Each row comes from the steps of one walk. Every step used is in the known rows, and no mark comes twice. Write the walk behind each row, first mark first.
Known rows
befiv > kanomo > berumi > fugas > futeg: [-34.4   4.7  26.2 -25.9  17.1 -27.4  21.0 -21.6  12.6   3.8   8.8  25.6
  -5.9 -11.4 -12.6  14.3  -1.8  -9.4   5.0   6.1  -9.5  11.7 -28.2  -1.8
  -0.4   9.2   7.7  17.6]
gavar > linobot > nefot: [ -6.4   9.5   8.2  21.2   8.4   5.1   1.6  -7.9  14.5  -9.7   4.7   6.5
  10.2 -15.2  -5.2 -17.2   3.6  -0.4 -10.0 -19.0   9.8  15.3  -3.6  -5.8
 -18.2  11.6   7.9  -5.4]
gavar > linobot > futeg: [-11.3   2.1  -6.5  27.9  11.9   3.4  14.8 -19.5  16.6 -25.6   5.1  -0.4
   0.4   9.8  -4.9  -2.8  11.9  -3.8  -1.5 -18.2  -9.3 -12.4   6.7  -7.8
  -8.5  22.7 -16.2  -8.9]
berumi > fugas > befiv: [-17.4 -13.0   6.1 -16.6   0.4  -1.6   6.4  -5.3  10.2   9.9  10.9   5.7
  -3.4  -1.0   2.8  -4.1   4.5   0.9  -7.6  -9.7 -22.3  10.5 -14.6   4.2
  -3.5   7.6  -7.9   9.0]
bilos > befiv > fugas: [  6.9  14.3   5.2   0.2  20.8 -26.6  -3.6  -4.5 -14.5  -2.2  11.1 -29.9
  -2.7 -27.3 -23.0  -1.0   1.5  -4.2  -1.1   9.1   5.1   8.9   7.5   8.8
  14.8   1.7  -6.6   3.3]
befiv > fugas > futeg > linobot > gavar: [ -9.9  15.4 -29.0  21.4  15.4 -25.0  21.1 -21.3  23.4  -0.8  19.0 -14.5
 -15.7 -16.8  -8.6  -1.3  -1.6 -16.1  -2.3 -28.1   4.6 -11.4 -23.5 -13.5
   7.2  18.3 -33.8   0.3]
berumi > fugas > futeg: [-20.6   7.6  17.1 -20.6   1.4   9.3   3.0  -1.5   2.4   8.3   5.2  13.6
  -7.0  -3.7 -23.0   3.6  16.7  -6.7   3.2  -9.6 -13.2   4.6 -10.9  -3.1
  -2.9  11.5  -0.7   0.5]
berumi > fugas: [-14.8   0.4   9.9 -22.1   3.5   9.3   6.2  -6.0   2.2  -1.0   3.5   4.6
  -4.0   2.0 -16.6   0.5   7.1   2.9  -2.1  -2.6 -16.1  15.1   4.9   2.2
  -5.5   9.3   2.4  -1.2]
futeg > linobot > befiv > fugas > gezon: [-10.2   6.1  -8.5   5.3  21.4 -29.0  -0.4 -40.6  25.6   1.9  19.3 -37.5
 -13.2 -40.4   0.0 -28.9  -9.8  -1.3 -15.7 -31.3   4.7   7.8 -23.7  10.0
  -0.9   0.0 -12.8 -14.8]
befiv > fugas > futeg: [ -9.3  11.2   1.5   3.9  15.5 -28.1   2.9   2.0   4.8   9.2  12.7  -8.1
 -15.1 -15.6 -11.0  -4.9   7.1  -6.9   8.0  -6.9   0.7  -4.8 -19.2   0.4
   7.1   1.5 -12.5   0.4]
gezon > fugas > futeg > linobot: [-14.0  14.7  -4.0   2.1  -1.1   5.4   2.1  -5.6  26.0  -5.4  -2.7  12.8
  -0.9 -26.1   6.3   4.0  -5.3  -9.8  -7.2 -28.0  14.8  -8.1  -4.0   2.4
  -8.3  -4.2 -11.1   4.3]
fugas > futeg > linobot: [-12.9   9.1  -6.1   3.3  -2.7   0.2   6.6  -6.5  19.5  -0.3   9.6  13.6
  -1.3  -5.5   2.4  -3.9   6.6 -15.7  -2.2 -24.0  15.3 -14.1 -14.0  -7.2
   4.0   3.0 -12.4  10.2]
kanomo > berumi: [ -2.6  -4.1   0.8  -3.2   2.4 -22.0   9.7 -13.1 -10.8   1.1  -4.9   2.4
   4.2  -0.3   3.0  15.4  -5.2  -0.5  -6.3  18.8   4.2  -0.8  -7.1   0.5
  -1.2   2.5  10.8  16.9]
gezon > fugas: [ -1.4   6.1   1.0  -2.4   1.1   4.5  -5.7   3.0   7.2  -5.2 -11.6  -1.0
   1.9 -19.1   3.3   9.4 -11.0   4.8  -3.3  -1.3  -1.7   4.1  10.2  10.0
 -12.3  -7.7   2.0  -5.1]
fugas > befiv: [  0.7 -12.9  -1.9   3.2  -2.0  -9.7   1.8   2.1   7.0   8.2   8.0   2.0
   0.2  -1.5  21.5  -3.9  -2.6  -2.8  -6.7  -6.6  -3.4  -4.6 -21.2   0.8
   1.4   1.5 -10.0  11.7]
berumi > fugas > futeg > linobot: [-29.1   8.0   2.0 -17.8   0.0   8.5  13.0 -14.2  21.8  -0.3  13.0  18.3
  -4.8  -3.2 -15.1  -4.7  13.7 -11.8  -3.0 -29.6  -1.1   0.5 -11.8  -3.5
  -2.6  10.5  -8.5   6.2]
futeg > linobot > nefot: [  1.0  10.0  -5.7  16.4  -0.1   4.6   5.3  -7.1  16.9  -0.9   6.3   0.7
   8.5 -22.5   3.5 -15.0  -7.5   2.4 -13.6 -27.7  21.7  16.0 -12.1  -9.3
 -10.8  -0.5   5.2   4.7]
linobot > befiv > fugas: [ -7.4   1.1  -0.5  21.6  28.5 -18.7  -4.8 -17.7  -6.9   0.9   7.2 -34.2
  -7.3 -25.1  -7.7 -10.8   0.7   6.9  -0.2 -12.9  -3.9  15.5  -8.1   4.8
   4.4   1.8  -4.1 -17.5]
gezon > fugas > futeg > linobot > gavar: [ -7.4  17.2 -16.8  17.2   2.2   8.3   9.5 -15.6  26.2  -9.6  -0.8   2.2
  -1.1 -28.5   1.3  15.1  -9.1 -14.0  -8.7 -30.0   7.3 -13.1 -11.3 -10.4
  -7.6   8.2 -22.2   0.0]
futeg > linobot > berumi > fugas > befiv: [-23.2  -7.9  -1.5 -16.9   5.0  -9.0  32.9 -26.2  27.8  11.6  23.8   7.3
 -11.9 -17.3  -1.5  -4.0  -1.9 -14.9 -20.8 -10.5  -9.3  12.3 -20.3  -2.7
   1.0  11.9  -4.2  21.7]
befiv > fugas > gezon: [  0.6  10.1   2.6 -14.5   8.1 -34.8  -0.1 -14.0  17.1   8.2  16.4 -25.8
 -17.6 -23.7  -6.9 -19.5  -9.8  -0.2  -7.1  -1.3  -5.6   0.3 -19.2  12.3
  -3.5  -1.7  -8.1  -4.9]
kanomo > berumi > fugas: [-18.0  -4.4   9.6 -24.9   6.1 -14.8  17.2 -23.3  -8.7   1.5  -1.3   2.2
   0.4   0.5 -12.8  14.3   1.5   3.2  -7.6  15.1 -12.4  12.1  -2.4   2.6
  -6.7  11.1  12.8  12.6]
gezon > fugas > befiv: [ -4.0  -7.9  -1.4   3.7  -1.6  -6.0  -6.6   3.3  14.8   3.5  -3.2  -0.4
   3.5 -24.8  26.3   6.0 -13.5   3.1 -10.6  -7.4  -4.2   0.4  -8.8  10.8
 -10.3  -8.4  -7.1   8.0]

Which walk is each row?
[-20.1  12.7  -9.2  -4.3   2.8  13.2  20.5 -23.9  21.5  -1.8  13.8   8.2
  -9.0  -4.8 -20.7   6.8   8.7 -14.9  -5.8 -30.1  -8.2  -3.2 -16.0 -15.3
  -2.1  27.8 -21.9   0.1]
berumi > fugas > futeg > linobot > gavar
[-16.0 -13.0   8.6  -4.2  16.9 -43.7  13.5 -15.4  24.5  -1.6  -1.7  12.6
   3.0 -29.8  33.9  17.0 -32.4   0.0 -11.6   7.4  -3.2   6.3 -25.6  12.5
  -6.3  -9.4   1.3  23.2]
gezon > fugas > befiv > kanomo > berumi
[-30.7  -4.0  20.2 -26.6  20.0 -28.6  24.7 -25.7  11.9  -3.9   5.8  14.5
  -6.0  -3.4  -6.2  10.8 -13.1   0.0  -2.7  14.6 -15.7  21.7  -8.4   4.3
  -2.0   8.5  10.9  17.1]
befiv > kanomo > berumi > fugas
[-23.1  -7.2   2.1  15.0  30.4 -27.2  18.4 -46.9  14.3 -12.0   6.0   2.7
   6.3 -24.0  16.7   0.3 -20.1  -4.4  -9.0 -14.9  14.2  14.0 -19.0   0.3
   5.3   0.1   2.4   6.2]
futeg > linobot > befiv > kanomo > berumi
[-13.6 -18.3  10.7  -1.9  14.2 -46.9  20.0 -16.7  15.3   1.9  10.3  14.6
  -1.2 -10.6  32.0   6.9 -20.7  -7.4  -6.4  11.0  -2.4   6.3 -36.2   3.2
   4.7  -2.8  -1.6  29.8]
fugas > befiv > kanomo > berumi
[-21.2   3.5  21.4 -23.9   3.1 -11.2  13.9 -15.1  -8.6   9.1   1.2  16.4
  -3.7  -3.8 -19.1  19.2  10.6  -6.4  -2.1   9.4  -7.4   3.1 -19.3  -4.5
  -5.4  11.8   9.4  16.3]
kanomo > berumi > fugas > futeg
[-10.3  11.4   0.5   2.1   3.9  -8.3  23.1 -18.1  18.8  10.8  14.6  11.5
  -9.6 -21.2  -7.2   4.6   5.1 -24.3  -6.7  -7.2  16.7  -9.4 -22.0 -14.4
   8.7   3.4  -2.2  13.2]
fugas > futeg > linobot > berumi
[-26.7   0.7  10.2  18.3  27.2 -27.1  15.0 -42.9  15.0  -4.8   8.8  12.5
   2.7 -29.4  10.6   4.0  -8.9 -16.8  -5.0 -19.3  18.1   4.4 -35.0  -7.6
   7.8   1.1  -0.6  11.1]
fugas > futeg > linobot > befiv > kanomo > berumi
[-23.2   4.3  -0.4 -22.6  10.7  -0.5  32.7 -31.5  23.0   1.6  13.6   2.6
 -11.2 -12.4 -20.1   0.0   0.3 -10.4 -14.7  -4.9  -3.9  13.9   0.5  -4.4
   0.5  12.6   6.1  11.0]
futeg > linobot > berumi > fugas
[  1.6  19.8  15.9   3.7  17.5 -23.3  -5.5  -1.8 -15.8   6.5  14.9 -17.7
  -7.3 -35.1 -28.6   1.9  12.5 -12.4   3.3   0.7   9.0  -1.6  -5.8   3.1
  18.0   1.8 -12.7   2.8]
bilos > befiv > fugas > futeg
[-40.0  -6.4  12.3  -4.5  30.7 -19.1  22.8 -52.8  20.4 -13.1   7.9   6.1
   1.9 -20.7  -1.5   0.8 -11.0  -2.1 -12.3 -17.9  -4.1  27.7 -15.5   2.7
  -1.4  10.1   6.4   6.6]
futeg > linobot > befiv > kanomo > berumi > fugas
[-12.3  16.7   1.6  -0.6   6.7  -5.0  18.0 -13.5  26.6   5.5   2.6  12.0
  -7.7 -40.1  -3.8  12.6  -7.3 -18.5 -11.0 -11.0  15.3  -7.9 -11.2  -5.2
  -3.9  -2.9   1.6   9.0]
gezon > fugas > futeg > linobot > berumi
[-15.4  14.7  -8.9   2.9  19.8 -36.1  30.3 -20.7  23.2  10.7  24.2  -7.9
 -22.7 -31.5 -13.7  -5.8  -0.5 -20.6  -5.4  -6.0  14.2  -3.8 -24.2  -8.0
  11.5   6.0 -10.4  13.8]
befiv > fugas > futeg > linobot > berumi
[-28.1  -8.0  17.1  22.2  34.3 -27.1  16.1 -44.4  15.5 -20.6   3.9   6.9
   7.2 -16.7   7.0  -2.6  -6.9  -9.1  -7.9  -5.0   3.6  13.7  -9.4   4.0
  -3.1  12.6   5.7  -3.7]
gavar > linobot > befiv > kanomo > berumi
[-41.8  -8.2  21.2 -15.0  24.9 -23.3  37.2 -31.8  48.8  -4.3  28.3  21.9
 -15.8 -16.2  -1.7  -9.7  -3.7 -19.3 -10.8  -1.8 -20.5  18.4 -18.8   3.4
  -1.6  19.6  -3.2  12.6]
gavar > linobot > berumi > fugas > befiv > kanomo
[-29.2   5.8  10.8   2.0  12.1  17.7   4.7 -27.9   9.6   0.6  10.0   4.9
  -0.5 -21.5 -18.6  -6.1  17.3 -10.0  -6.1 -40.8  -1.9  11.4 -16.2  -6.3
  -2.0  13.8  -6.9  -8.7]
berumi > fugas > futeg > linobot > befiv
[-44.0   5.6  17.9   1.4  27.7   3.2  12.1 -33.3  27.6  -6.5  16.5  13.8
  -5.8 -29.7 -12.3 -10.7   2.2 -13.2   0.4 -43.2  -4.6  18.0 -26.6  -3.4
   3.6   8.3  -8.2  -7.6]
berumi > fugas > futeg > linobot > befiv > kanomo
[-51.2  -1.2  33.6   3.0  36.4 -19.2  18.5 -47.1  16.5 -13.2   9.5  20.3
   0.3 -23.1 -16.0   2.9  11.9 -15.9  -3.6 -14.8  -5.6  16.2 -20.1  -0.1
  -5.6  22.2   5.6  -3.5]
gavar > linobot > befiv > kanomo > berumi > fugas > futeg
[-35.7  -7.7   7.3 -20.8  19.7 -25.3  40.7 -33.3  49.3   5.2  31.0  16.7
 -15.9 -21.6   3.8  -8.1 -15.1 -17.7 -15.2 -12.5 -10.6  19.5 -31.3   0.3
   6.7   7.4  -5.8  23.2]
futeg > linobot > berumi > fugas > befiv > kanomo
[-30.3   0.9   9.6  -1.9  17.5  -2.8  13.7 -42.2  -2.5   1.3   4.3   5.7
   3.5 -22.0 -12.0   9.3  11.4  -9.3 -10.1 -20.3   1.8   9.0 -19.8  -5.8
  -2.6  16.7   4.6   5.4]
kanomo > berumi > fugas > futeg > linobot > befiv
[ -4.1  22.8   7.0   2.4  25.4 -33.9  21.4 -21.9   4.9   6.8  25.0 -19.0
 -12.3 -51.0 -31.5   2.5   4.1 -27.6  -7.8   1.2  22.3  -3.2 -11.2  -4.1
  22.1   5.1  -9.1  16.9]
bilos > befiv > fugas > futeg > linobot > berumi
[-19.1 -17.6   9.2 -23.0   1.9 -24.0  18.0 -18.8  -1.0   9.3   6.2   6.2
   1.0  -0.8   7.7  12.3   0.1   0.0 -13.4  10.7 -16.9  10.1 -20.9   3.7
  -6.4  11.7   4.4  26.0]
kanomo > berumi > fugas > befiv
[-17.3  -4.2   2.2  27.8  17.7   9.8  -3.2 -26.0   4.7 -15.7   1.0  -6.6
   9.0  -8.9  -3.6 -13.3   9.5  -4.7  -6.5 -22.2   3.1   7.0   5.5   1.7
  -5.9  14.4  -1.8 -21.3]
gavar > linobot > befiv
[-27.8  -8.8  20.8 -22.6  20.9 -26.4  30.5 -19.7  29.2  12.5  23.2  12.6
 -17.6 -24.7  -1.9  -1.2  -9.4 -11.7  -6.9   7.5 -24.9  22.6 -30.8  -0.8
   6.3   5.8   2.4  17.9]
linobot > berumi > fugas > befiv > kanomo
[-31.9  -0.7  20.1 -21.7  23.7 -29.5  17.0 -64.1  31.6  -4.9  16.0  -2.5
  -4.3 -35.3  -3.7 -12.3 -17.6  -6.8 -19.4 -16.8  -5.1  21.6 -30.5  10.7
  -7.0   9.6   6.8   1.8]
futeg > linobot > befiv > kanomo > berumi > fugas > gezon
[-16.8  12.2 -12.6   3.5  13.1 -26.4  13.4 -13.3  24.1   2.3  18.6  -5.4
 -15.1 -14.8  -2.8 -11.6   3.8 -11.5  -0.2 -24.3  13.8  -5.1 -18.5  -0.6
   7.2   2.5 -21.4   6.8]
befiv > fugas > futeg > linobot
[  1.9  28.8   8.5  19.6  21.6 -19.9  -1.0  -9.1  -0.3   4.8  20.0 -17.7
   4.1 -58.7 -24.6 -11.0   3.5 -12.6  -9.4 -26.5  31.2  13.8 -22.2  -8.1
   7.5   2.5  -6.3   9.1]
bilos > befiv > fugas > futeg > linobot > nefot
[-15.8   3.2 -18.7  22.6  30.1 -18.9   5.4 -31.4  12.6  -6.6  13.5 -29.8
  -5.5 -26.0  -0.2 -18.6  -3.5   2.0  -7.1 -31.3   8.2  12.7  -7.2   2.8
   4.7   2.5 -13.0 -11.5]
futeg > linobot > befiv > fugas
[-42.6   4.6  13.0 -21.9  17.1 -27.6  29.8 -34.3  31.7  -4.3  13.9  30.2
  -6.2  -9.1  -4.2   8.0  -5.7 -16.3  -4.3 -13.2   1.4   8.6 -26.3  -2.1
   1.1   9.4  -2.1  25.9]
befiv > kanomo > berumi > fugas > futeg > linobot
[-22.0  -3.9  -0.1  19.8  27.6  -6.0   8.0 -31.6  25.1 -13.6  10.1   1.6
   0.4 -24.9  12.1 -15.0 -13.4  -6.4  -3.8 -36.0   8.3  15.3 -13.7   0.1
   7.5  -1.8  -7.4  -8.0]
futeg > linobot > befiv > kanomo
[-15.0   3.6  -1.1  23.0  11.0  10.9  -2.4 -20.5   4.7  -0.3   6.9  -0.4
   4.1 -23.1   0.5  -5.1  11.3 -13.0  -4.2 -36.8  14.7  -2.4 -21.6  -8.0
   4.7   3.7  -9.1  -7.9]
fugas > futeg > linobot > befiv
